Each row was made from one small tree. The marks that hang from a mark follow it in brackets, in the order of their numbers. Every link used is in the known rows. Write each row's tree.
Known rows
Q449[Q451[Q456] Q895[Q798 Q953] Q935]: [ 58.8  -9.8 -25.1   9.4 -13.6   7.4 -19.7  30.0  53.5 -13.4 -38.2 -17.8
  65.6 -36.3  26.6  -7.6   2.8  32.5  -2.5 -15.5]
Q935[Q449[Q451[Q456]]]: [ -7.9   2.5  -2.9 -20.4  22.9 -16.4 -11.9 -35.1 -24.8  34.0  -0.6  -4.2
  -0.2  14.6 -24.0 -18.7 -23.2  21.3  49.7 -33.0]
Q456[Q451[Q449[Q935]]]: [  9.4  27.7  25.9 -11.4 -31.9  33.5  37.2  27.6 -48.5  -2.2 -13.4 -16.5
 -62.5  36.7 -21.7 -47.4  64.6  -2.8   6.9   8.0]
Q935[Q449[Q451]]: [-38.2   0.5  -3.2 -23.4   8.4 -13.0  -5.8 -36.6 -40.5  30.1  37.9 -10.1
  -2.3  22.0 -21.6 -14.6 -32.5   3.9  42.9 -33.6]
Q953[Q895]: [-18.7 -36.4  28.3 -28.8  23.9  13.0 -25.1   1.5  35.7 -18.3   3.4  24.1
  -9.4  18.7 -16.5  12.1 -20.2  14.8  23.8   1.2]
Q935[Q449]: [-42.7   0.1  -2.5 -34.8  24.2 -26.6  21.2 -35.9 -10.8  28.8  42.2  -8.6
 -18.9  15.8 -26.2 -11.3 -20.4  -1.3  34.8 -13.9]
Q798[Q895[Q449]]: [-56.5  -9.9 -10.7  -5.8  17.3 -11.4 -13.3 -33.2 -33.1  11.1  38.9  15.1
 -37.1 -14.3  -9.7  24.7 -28.1 -40.1  -7.5  27.3]
Q895[Q449[Q935] Q953]: [ 14.2   0.9  -4.7  -2.5 -29.0 -37.9  18.6  14.6 -13.9  13.7  72.7  -1.2
  -0.2 -30.2  27.6  -4.3 -27.6 -38.9 -37.7  29.8]
Q451[Q449[Q895 Q935] Q456]: [ 37.9  32.1  -1.0 -17.8  17.5  15.0  -2.2   9.4   9.7 -11.6 -91.6  -2.4
 -11.8 -19.2  11.9 -41.7  72.0  46.6 -23.0   3.5]
Q456[Q451[Q449[Q895[Q798 Q953] Q935]]]: [ 15.9  22.3  -3.6   1.9 -60.2  33.1  37.0  37.7  -4.1 -20.3  -6.6 -21.9
 -24.1   2.2   9.3 -19.5  75.1  -3.5 -11.8  10.4]
Q207[Q456[Q451[Q449]]]: [ 18.4  17.2  33.5  -5.9  -4.6  20.6  40.7  -9.4 -15.2  -8.2 -78.4  38.3
 -44.0  54.4 -40.8   3.4  15.9 -24.7  20.5  22.1]
Q935[Q449[Q895]]: [-47.2   6.4 -24.8 -39.2  17.3 -26.0  13.7 -34.4   1.0   7.1  34.1 -20.8
  -6.3 -15.4 -19.7  -2.8   2.8   6.8  19.0 -17.6]
Q207[Q456]: [ 12.5  -8.6  27.7 -18.7  43.3 -11.4  22.1 -28.5  26.4   1.0 -65.3  49.2
 -13.2  40.9 -44.7  21.2 -52.9 -24.4  23.3  20.3]
Q456[Q451[Q449[Q895 Q935]]]: [  7.5  32.8  10.3 -14.8 -37.3  34.2  33.6  26.4 -38.8 -19.0 -20.4 -26.5
 -51.3  12.5 -16.7 -40.2  83.2   0.5  -7.1   6.6]
Q953[Q895[Q449[Q935] Q798]]: [-34.6 -24.9  32.4  37.5  30.1   7.9  -4.1  24.7  50.0 -23.5  42.0  12.7
  14.2  23.4  22.6  30.8   5.7  17.9 -22.0  -8.6]
Q895[Q449 Q953]: [  9.5  -9.2  -8.8   0.7 -31.0 -38.2   0.2  -6.5 -13.3  19.6  64.9  13.4
  -8.6 -26.8  18.7  31.0 -52.1 -49.0 -29.5  35.5]
Q207[Q456[Q451[Q449[Q895]]]]: [ 16.9  22.8  19.2 -10.5 -10.0  20.3  37.4 -10.8  -7.7 -22.2 -84.7  30.5
 -37.2  34.4 -36.9   8.2  31.1 -21.7  10.5  21.5]
Q895[Q449 Q798 Q953]: [  0.5 -19.7  -9.5  48.2 -22.0 -26.3   8.9   4.2  37.0  15.8  63.8  13.8
  18.6  -5.5  36.1  68.0 -50.3 -34.9 -38.3  25.6]
Q451[Q449[Q895[Q798 Q953] Q935] Q456]: [ 47.8  16.8 -18.7   2.3  -9.3  14.1   4.7  23.6  52.2 -14.8 -74.9   0.4
  21.6 -30.2  43.7 -17.7  62.2  42.9 -30.9   7.1]
Q456[Q451]: [ 17.0  -2.5  26.2 -13.8 -13.0  16.1  26.7  10.1 -25.4  10.1   2.7 -11.8
 -62.0  38.4 -54.0  -9.3   4.6 -20.4  33.2  16.9]
Q207[Q456[Q451[Q449[Q895[Q953] Q935]]]]: [ 33.3  22.7   9.8 -21.2 -33.6  13.2  46.7   8.3   0.1 -24.2 -64.4  23.4
 -17.9   9.2 -14.3 -14.5  37.8 -27.0   5.6  26.2]

Which tree is each row?
[ -7.1 -25.3  32.7  49.0  28.9  14.8 -30.2  23.9  39.4 -19.3   7.3  16.9
  31.5  23.8  23.9  25.2   4.8  35.1 -10.1 -22.3]
Q953[Q895[Q449[Q451[Q456] Q935] Q798]]
[-21.7  15.8  -7.4  10.3  -5.5  24.7  -2.5  -6.6  17.0 -18.8 -43.5   4.3
  -5.9   7.6  19.5  26.6  35.6  19.7 -34.2   1.1]
Q451[Q449[Q895[Q798]]]
[-15.8   1.5 -24.3   5.3  23.2  -8.0 -14.2 -29.1  19.4   8.7  -8.8 -15.3
  32.2  -2.1  -6.1  12.3   1.7  36.8  30.0 -41.3]
Q935[Q449[Q451[Q456] Q895[Q798]]]
[ 39.0  -1.5  -3.9  22.4  28.2  17.7 -19.7  24.5  40.6 -15.2 -60.0 -20.9
  45.8  -4.2   2.7  -9.9  17.3  48.2   1.3 -29.4]
Q449[Q451[Q456] Q895[Q798] Q935]
[ -0.7  -6.5 -42.0  -4.0 -11.2 -17.8 -14.7 -21.6  29.6  11.8   8.1 -13.5
  47.0 -28.1  13.6  14.7 -10.1  23.1  27.6 -29.4]
Q935[Q449[Q451[Q456] Q895[Q798 Q953]]]
[ 40.7  -3.5  -9.8 -11.1  16.4   7.7 -48.9 -12.7   1.3  -3.3 -68.0  -3.6
  14.1 -14.8 -19.0   7.8 -14.8  25.2  14.8 -11.7]
Q449[Q451[Q456] Q895]
[-31.4  -6.3 -39.9  -7.2 -27.2 -14.4  -7.9 -22.1  14.6   6.8  46.5 -18.5
  44.2 -23.4  15.3  20.2 -19.0   5.6  20.1 -31.6]
Q935[Q449[Q451 Q895[Q798 Q953]]]
[-53.2  -3.1  -6.5  -7.6  19.8 -11.3   0.3 -14.3 -32.4   7.1  46.9   2.2
 -29.8 -16.9  -3.1  -6.1  -8.4 -32.0 -12.5  21.8]
Q798[Q895[Q449[Q935]]]
[ 49.8   0.0  22.3  -9.6  29.0   8.0 -17.2  15.1 -15.5  15.3 -47.1  -7.0
   6.0  19.9 -20.1 -48.5 -14.9  28.5  27.5 -18.9]
Q449[Q451[Q456] Q935]
[-31.1 -25.6  31.0  46.8  17.4  16.7 -24.9  23.1  26.8 -24.2  39.0  12.5
  29.0  28.4  25.6  29.1  -3.4  21.2 -15.5 -23.1]
Q953[Q895[Q449[Q451 Q935] Q798]]
[ 21.9  -1.2 -25.0 -44.9 -22.2 -15.3  14.9  23.7  31.3 -18.0  15.6 -22.3
  19.2 -52.3   7.8 -27.5   4.8  -5.9 -13.5  15.4]
Q449[Q895[Q953] Q935]
[  7.0   8.1  -5.3 -19.8   1.8  12.0 -18.5  12.9 -18.9 -17.5 -11.5 -29.1
  21.3 -13.8 -11.3 -31.8   4.3  14.2  -1.5 -22.9]
Q449[Q451 Q895 Q935]
[ -3.9 -11.4 -28.2  -9.6 -23.1 -13.1 -26.3  -7.2 -32.4  13.5  34.8   8.6
   7.1 -50.9  24.2 -10.7 -25.3 -32.1  -2.0  23.0]
Q798[Q895[Q449[Q451[Q456] Q935] Q953]]
[-15.9   1.1  21.3  71.8  18.6  -0.2   0.2  15.5  -9.3   7.3  40.0  -8.1
  20.2  36.0  17.6  24.6 -21.0  -0.5 -33.1 -17.5]
Q895[Q449[Q451 Q935] Q798]
[ -6.2  11.4  20.6  24.6   8.6 -11.4  -8.4   3.3 -59.3  12.1  41.4  -8.0
  -6.5  16.1   0.6  -9.1 -22.5 -15.3 -23.7  -6.8]
Q895[Q449[Q451 Q935]]
[-32.8 -11.4 -27.3 -21.3 -22.2 -20.8   0.8  -6.7 -18.5   8.3  67.7   7.4
  -9.9 -49.9  22.1  -3.1 -22.5 -48.6 -14.6  37.2]
Q798[Q895[Q449[Q935] Q953]]
[ 14.9   1.0  22.3  76.9  33.8   0.1  -5.4  16.3   5.8  13.5   3.1  -2.4
  22.6  29.7  17.2  19.2 -13.0  17.1 -25.6 -15.5]
Q895[Q449[Q451[Q456] Q935] Q798]
[ -6.5 -18.9 -31.3  -7.5 -25.1 -13.0 -39.9 -24.9 -30.8  18.9  27.0  22.6
  -0.5 -46.7  16.7  21.4 -43.8 -39.4   1.6  27.3]
Q798[Q895[Q449[Q451[Q456]] Q953]]
